Each row was made from one small tree. The marks that hang from a mark follow it in brackets, in alphabetical order. Every link used is in the known rows. Write each row's tree.
In the rows, zero is written as 128.
Known rows
sozon{darazim fabirok{duda vomo}}: [156 122 125 133 132 120 150 133 140 113 157  82 132 148 106 181 138 168
 159 104 166 180 121 165 113 123 155 151  82 109 147 144  96 170 131 120
 125 132 131 144 100 109 138 149 149 147 149 140 108 133 122 102]
fabirok{sozon}: [112  98 146 126 120 128 129 115 125 114 146 127 118 134 122 147 134 137
 141 114 138 127 133 136 118 126 118 151 107 132 139 123 119 129 127 146
 108 118 130 116 155 112 135 150 125 143 134 111 157 137 114 134]
fabirok{duda sozon vomo}: [127  96 160  88  91 134 135 150 127  98 208 119 108 150 107 147 127 164
 140 110 161 151 125 165 112 143 120 162  77 145 143 118  90 135 150 167
  88 107 146  97 147 123 117 160 124 138 155 108 154 151  90 125]
duda{darazim{lukub sozon vomo}}: [114 107 122 167 146 111 120  90 143  88 131 179 114 138 112 161  91 126
 125 116 105 178 137 128 154 137 195 146 145 174 169 142  98 143 176 124
  87 139 135 161  74 131 111 142 109  90 111  81 128 122 123 135]
roki{darazim{sozon}}: [113 118 118 157 136 128 125 114 146  99 130 134 130 119 128 126 109 110
 131 125  99 143 153 125 136 111 152 160 141 147 150 151 126 129 147 134
 122 129 114 148 112 106 132 140 117 122 114 114 134 131 131 150]
ditez{fabirok}: [166 144 129 139 124 131 139 133 122 120 114 103 137 119 126 152 129 146
 145 129 135 139 136 135 130  98 141 141 131 108 140 131 110 160 113 136
 140 123 132 133 120 107 142 146 124 126 121 153 129 114 134 137]
darazim{duda lukub{malave} sozon{fabirok}}: [135 166 118 206 152 121 131  81 108  41 109 168 128 137  84 174  86 177
 170  91 106 162 176 135 138 106 221 182 109 160 183 123  76 173 138  76
 123 136 125 204  57 144 122 151 102  85 113 105 107 177 136 140]
fabirok{duda fozom roki sozon vomo}: [141  84 185  52  50 130 142 178 133 105 225  93  73 163  55 151 123 161
 152 118 181 162 107 211 107 155  89 171  60 150 146  85  71 161 136 190
  66  98 154  78 190 127 132 177 148 132 176  93 144 155  82 109]
ditez{darazim{duda sozon vomo}}: [133 137 118 180 147 117 129 110 120  98 109 148 132 133 103 141 103 127
 136 101 109 169 140 149 152 127 172 142 133 193 163 132 109 152 145 126
  76 131 127 161  63 128 115 175 110 114 106  92 110 121 120 118]
duda{darazim{sozon}}: [104 109 120 152 132 126 131 100 142 106 122 154 125 136 129 148 108 126
 131 120 120 152 127 127 144 117 148 143 140 140 145 140 123 129 154 127
 104 139 132 131 104 103 123 137 121 118 108 111 135 122 127 134]
darazim{sozon}: [112 115 123 150 131 136 127  92 135 100 118 145 122 128 124 135 111 129
 139 117 105 140 139 127 130 125 148 154 140 154 150 137 104 127 141 115
 113 131 126 144 111 118 135 139 118 111 125 101 142 133 117 149]
fozom{darazim{duda lukub sozon}}: [141 157 148 163 128 112  93 106 128  62  95 160 114 121 106 136 118 122
 150  95  85 196 172 125 120 144 199 195 121 175 158 135  77 143 146 131
  87 138 137 147  79 154 116 141 115  84 121  90 133 144 158 118]
roki{darazim{duda lukub{malave} sozon{fabirok} vomo}}: [129 153 112 206 163 105 125 105 132  55 135 154 132 128 101 150  78 141
 150 104  95 171 178 135 156 116 217 168 133 177 183 143 102 164 154 114
 113 133 114 198  56 133 116 162 105  94 112 108 108 147 142 140]
fabirok{duda{darazim{lukub vomo}} fozom roki sozon}: [137  69 173  86  81 123 133 148 133  96 202 125  77 163  54 183 120 144
 143 114 170 177 114 190 129 147 123 171  79 157 154  87  69 165 154 184
  59 108 154 108 164 123 125 179 134 114 153  87 140 144  91 109]
sozon{darazim{lukub} fabirok{duda fozom roki vomo}}: [177 112 146 113 106 113 147 143 139 103 168  86  97 156  53 199 132 169
 164 109 169 202 119 193 104 132 165 171  63 120 164 121  61 202 137 128
 110 125 138 156 120 130 142 153 155 126 161 110  95 150 115  96]
sozon{darazim{vomo} fabirok}: [144 124 112 167 164 104 144 105 143 121 126  92 136 141 117 178 130 147
 157 105 145 175 126 150 131 129 168 132 117 125 154 151 112 168 124 113
 123 142 122 165  87 112 143 156 148 141 140 132 108 108 137 106]
fabirok{fozom{darazim} sozon}: [123 106 168 111  83 103 111 136 137 109 142 101  93 137 104 134 130 110
 162 107 139 171 137 164  99 141 101 184  97 137 139 116 109 141 118 177
  79 121 136  97 183 127 144 159 147 139 140  97 168 124 144 115]
darazim{duda lukub sozon{fabirok} vomo}: [144 154 123 200 171 108 120  59 116  46 116 184 120 138  93 174  92 160
 151  85  96 189 175 144 150 131 252 174 131 202 195 126  43 175 158  93
 100 126 134 209  24 166 127 165 100  70 121  82 103 148 126 130]
sozon{darazim}: [131 110 119 143 140 120 134 124 134 132 121 116 129 131 117 148 134 130
 136 117 136 147 122 134 126 128 136 123 113 127 136 142 136 139 129 115
 118 135 123 147 115 117 133 135 140 140 127 119 118 126 124 113]
darazim{duda lukub{malave} sozon{fabirok} vomo}: [134 164 114 219 169 105 128  78 115  38 125 173 124 142  85 169  67 173
 166  88 100 180 175 143 159 132 242 165 128 197 197 128  70 176 150  86
 101 137 127 214  31 158 112 170 100  71 122  90 105 155 133 137]
sozon{fabirok}: [142 141 123 142 141 123 141 112 132 120 122  99 138 134 127 161 137 147
 152 119 141 143 133 138 119 110 145 148 118 101 136 133 109 155 115 120
 149 133 126 139 119 113 145 135 138 139 135 151 120 125 144 123]
fabirok{duda fozom roki sozon{darazim{lukub}} vomo}: [151  70 181  67  60 121 140 168 134  98 219 101  66 164  37 175 125 165
 154 109 179 187 111 213 103 156 117 177  44 155 162  96  61 178 147 174
  60 103 152 109 174 131 131 176 149 128 173  74 134 164  78 102]
duda{darazim{lukub{malave} sozon{fabirok} vomo}}: [114 121 113 188 150 106 133  95 143  79 134 158 121 143 106 174  78 143
 146 113 114 180 140 131 154 129 196 149 138 157 174 145 107 157 165 115
  97 148 129 171  76 119 110 149 114  97 115  99 125 126 135 138]
fabirok{duda{darazim{lukub{malave} vomo}} fozom}: [141 113 134 118  99 110 126 154 131 106 178 133 103 155  89 152  96 131
 135 121 157 175 120 165 140 137 138 145 107 149 144 109 104 153 156 148
  90 125 142 139 127 146 112 151 130 106 127 112 120 132 120 112]
fozom{darazim{sozon{fabirok} vomo}}: [130 141 139 161 134 104 108 108 155  86 112 112 120 126 128 135 114 114
 161 103  96 202 151 133 123 161 172 177 143 168 154 152  92 140 138 152
  84 147 133 127  94 126 126 156 135 105 144 105 149 100 163 123]

Which tree is each row?
[171 142 142 134 103 126 142 144 127 102 123  96 116 125  89 154 118 140
 156 127 134 154 141 168 136  95 139 163 123 125 156 112  92 183 111 152
 120 115 133 134 128 104 152 169 131 116 124 139 118 124 132 130] | ditez{fabirok{fozom roki{darazim{duda sozon}}}}
[193 130 158 145  98 119 139 145 100  93 115 112 105 131  46 195 127 156
 162 107 145 182 143 186 123  89 159 183  81 140 174  99  73 216 120 157
  84 110 140 151 124 113 140 191 118 122 111 105 111 143 120 112] | ditez{darazim{duda lukub} fabirok{fozom roki sozon}}
[147 131 122 170 162 103 121 109 119  99 124 157 123 136  97 159 116 142
 132 100 122 174 144 142 145 142 202 129 111 172 163 132 103 160 147 104
 100 131 129 187  58 159 118 150 123 106 119  95  96 138 123 102] | sozon{darazim{duda lukub vomo}}
[122 122 116 168 145 109 129 106 154  93 141 119 125 127 122 138  98 113
 144 118 106 167 153 145 143 120 167 161 148 160 166 151 109 149 146 140
 113 129 114 159  99 113 138 159 125 118 124 113 128 114 137 142] | roki{darazim{sozon{fabirok{fozom}} vomo}}
[127 113 116 167 139 119 130 114 135 115 117 133 126 129 107 142 103 115
 134 114 107 170 128 143 142 134 155 138 140 180 159 145 117 145 150 134
  78 137 124 153  91 115 118 165 115 122 117  88 125 109 118 132] | ditez{darazim{sozon vomo}}
[137 121 125 169 144 128 124  67 131  73 112 157 115 129  99 180 113 147
 152 108  99 172 157 129 116 114 206 186 122 146 176 142  61 164 152  96
 127 132 126 185  90 132 140 133 110  94 126  89 128 152 126 152] | darazim{lukub sozon{fabirok}}
[166 109 140 136 123 131 142 131 122 104 150  97 130 134 112 182 134 161
 155 109 156 160 135 153 129 108 146 157 103 124 153 128  91 168 126 154
 109 116 139 134 120  95 139 178 123 134 133 139 143 118 111 130] | ditez{fabirok{duda sozon{darazim{vomo}}}}
[141 108 148  95  75 116 128 148 139  92 191 140  88 157  83 147  94 143
 136 118 152 193 120 183 122 138 146 169  93 157 157 117  75 157 170 150
  79 117 149 126 124 148 119 145 131 104 134  89 126 146 105 116] | fabirok{duda{darazim{lukub sozon}} fozom vomo}
[118 149 121 180 159 117 123  83 120  73 123 172 128 137 119 129  90 142
 139  94 102 158 157 143 165 143 193 142 150 209 169 123  86 138 146 113
  87 125 133 166  44 151 122 172 108  87 120  94 118 129 118 127] | darazim{duda sozon vomo}
[151 147 136 182 152 106 123  73 119  49 125 172 103 145  68 176  90 159
 157  89 105 195 167 167 148 138 237 179 124 203 197 111  34 188 151 105
  89 122 138 199  44 168 133 174 112  67 131  75  99 150 122 123] | darazim{duda lukub sozon{fabirok{fozom roki}} vomo}
[120 100 164  92  73 106 132 145 133 114 183 110  85 149  94 129 110 140
 150 116 156 156 123 187 104 140  99 160  86 143 151 113 106 150 129 165
  84 107 138 100 179 138 142 158 146 144 147  88 155 140 111 121] | fabirok{fozom sozon vomo}
[142 169 126 174 140 115 122 129  98  75 124 171 127 133  89 143  96 162
 141 109 119 139 160 128 143 121 189 142 104 153 155 110 114 155 134  96
 123 130 128 181  81 165 102 135 105  94 111 116  99 174 136 121] | darazim{duda lukub{malave}}
[160 127 122 152 133 113 147 137 135  93 162  97 124 149  82 193 117 180
 165 104 158 189 132 160 113 124 180 158  72 115 163 144  94 184 140 106
 125 140 128 173  95 122 122 144 139 130 147 126 103 152 126 111] | sozon{darazim{lukub{malave}} fabirok{duda vomo}}
[138 111 121 174 142 116 121 105 129 100 116 155 116 127  90 158  99 118
 130 113  96 184 138 140 136 135 188 153 132 189 173 145  97 158 166 125
  77 136 125 177  80 133 112 158 104 105 113  68 120 123 116 137] | ditez{darazim{lukub sozon vomo}}
[150 158 131 167 159 104 111 108 107  80 131 187 119 135 100 144 102 146
 123 103 109 167 160 138 156 146 221 136 126 195 166 114  81 157 153 112
 100 121 137 185  47 187 107 149 103  80 118  93  95 146 126 112] | darazim{duda lukub vomo}
[139 161 125 196 146 125 136  89 110  41 115 161 122 139  68 179  88 181
 172  95 109 161 170 142 140 112 215 181 105 162 183 115  70 180 136  84
 118 135 128 196  65 139 121 156 107  81 123 102 103 181 130 136] | darazim{duda lukub{malave} sozon{fabirok{roki}}}
[165 105 153 124 102 119 146 139 129 116 141  82 104 136  81 177 128 150
 164 119 156 162 125 179 126 115 122 155 104 124 160 112  93 187 108 162
  99 115 138 124 153  98 155 184 143 134 142 122 138 115 117 123] | ditez{fabirok{fozom roki sozon{darazim{vomo}}}}
[156 131 139 113 103 113 141 138 138 104 170 102 111 154  97 172 120 157
 153 115 166 184 125 177 114 118 150 168  89 112 149 123  80 176 139 139
 120 124 141 131 122 131 137 143 143 127 140 133 113 136 132 108] | sozon{fabirok{duda{darazim{lukub}} fozom vomo}}
[140 168 145 151 134  99 101 139 134  94 113 130 125 127 126 113 120 115
 143 102 107 185 153 135 137 164 167 154 133 175 138 130 110 133 130 156
  81 137 139 120  83 153 110 155 131 105 132 118 128 111 165  97] | fozom{darazim{duda vomo}}
[149 109 154  95  93 141 135 166 143  82 200 128  98 141  70 146 111 154
 129 128 129 171 131 167 128 147 160 171  94 165 159 122  69 155 169 160
  91 115 141 123 118 125 109 151 120 100 157  97 116 162  93 129] | fabirok{duda roki{darazim{lukub sozon}} vomo}
[112 118 121 154 132 120 139  99 146  99 129 139 126 141 125 159 107 140
 143 116 128 165 127 139 138 113 157 153 130 130 152 145 111 145 150 127
 109 140 132 130  98 100 128 141 128 123 116 118 131 123 132 130] | duda{darazim{sozon{fabirok{vomo}}}}
[133  85 158 116 110 135 135 157 134  82 206 119 104 145  69 170 117 152
 142 117 144 152 137 158 135 144 143 169  87 160 156 108  89 153 155 177
  83 114 137 126 147 106 109 177 116 117 157 103 140 157  94 131] | fabirok{duda roki{darazim{lukub{malave} vomo}} sozon}
[169 138 128 142 117 133 141 147 120 100 139 113 136 131 111 174 116 160
 147 125 147 156 135 138 140  97 155 150 115 109 145 126 104 168 133 139
 129 127 138 140 109 103 120 151 114 114 117 154 125 127 128 134] | ditez{fabirok{duda{darazim{lukub{malave}}}}}
[155 133 130 139 133 127 146 144 138  95 165  93 128 142  88 177 122 159
 154 120 147 160 135 153 132 123 160 159 103 120 149 123  92 171 132 140
 131 131 128 146 115 108 125 155 132 120 151 146 108 140 130 122] | sozon{fabirok{duda roki{darazim{lukub{malave} vomo}}}}
[157 114 122 142 137 104 144 122 140 118 152  80 122 153  99 184 130 146
 162 101 167 190 121 176 125 129 153 146  99 127 153 134  93 177 127 126
 112 131 130 160 104 121 148 167 155 138 146 132 107 112 127  97] | sozon{darazim{vomo} fabirok{duda fozom}}
[150 154 139 168 139 125 129  81 115  47 120 171 111 139  73 177 107 176
 157  93 107 178 166 154 129 119 227 190 102 171 186 116  39 182 148  96
 110 122 137 182  56 153 131 152 108  80 128  88 100 176 119 128] | darazim{duda lukub sozon{fabirok{roki vomo}}}
[144 119 196  84  58 100 118 165 135  83 175 111  64 148  49 140 117 145
 163 107 143 195 137 201 100 167 129 194  67 166 162  95  70 173 130 188
  52 111 152  90 167 150 129 171 150 116 164  70 143 155 125  98] | fabirok{fozom{darazim{duda lukub}} roki sozon vomo}
[154 130 133 126 134 131 146 140 141 107 160  87 130 141 101 172 137 151
 149 120 150 157 130 156 131 123 150 156 110 118 141 124  89 164 129 148
 131 127 131 132 116 103 135 157 137 128 152 152 111 129 128 116] | sozon{fabirok{duda roki{darazim{vomo}}}}
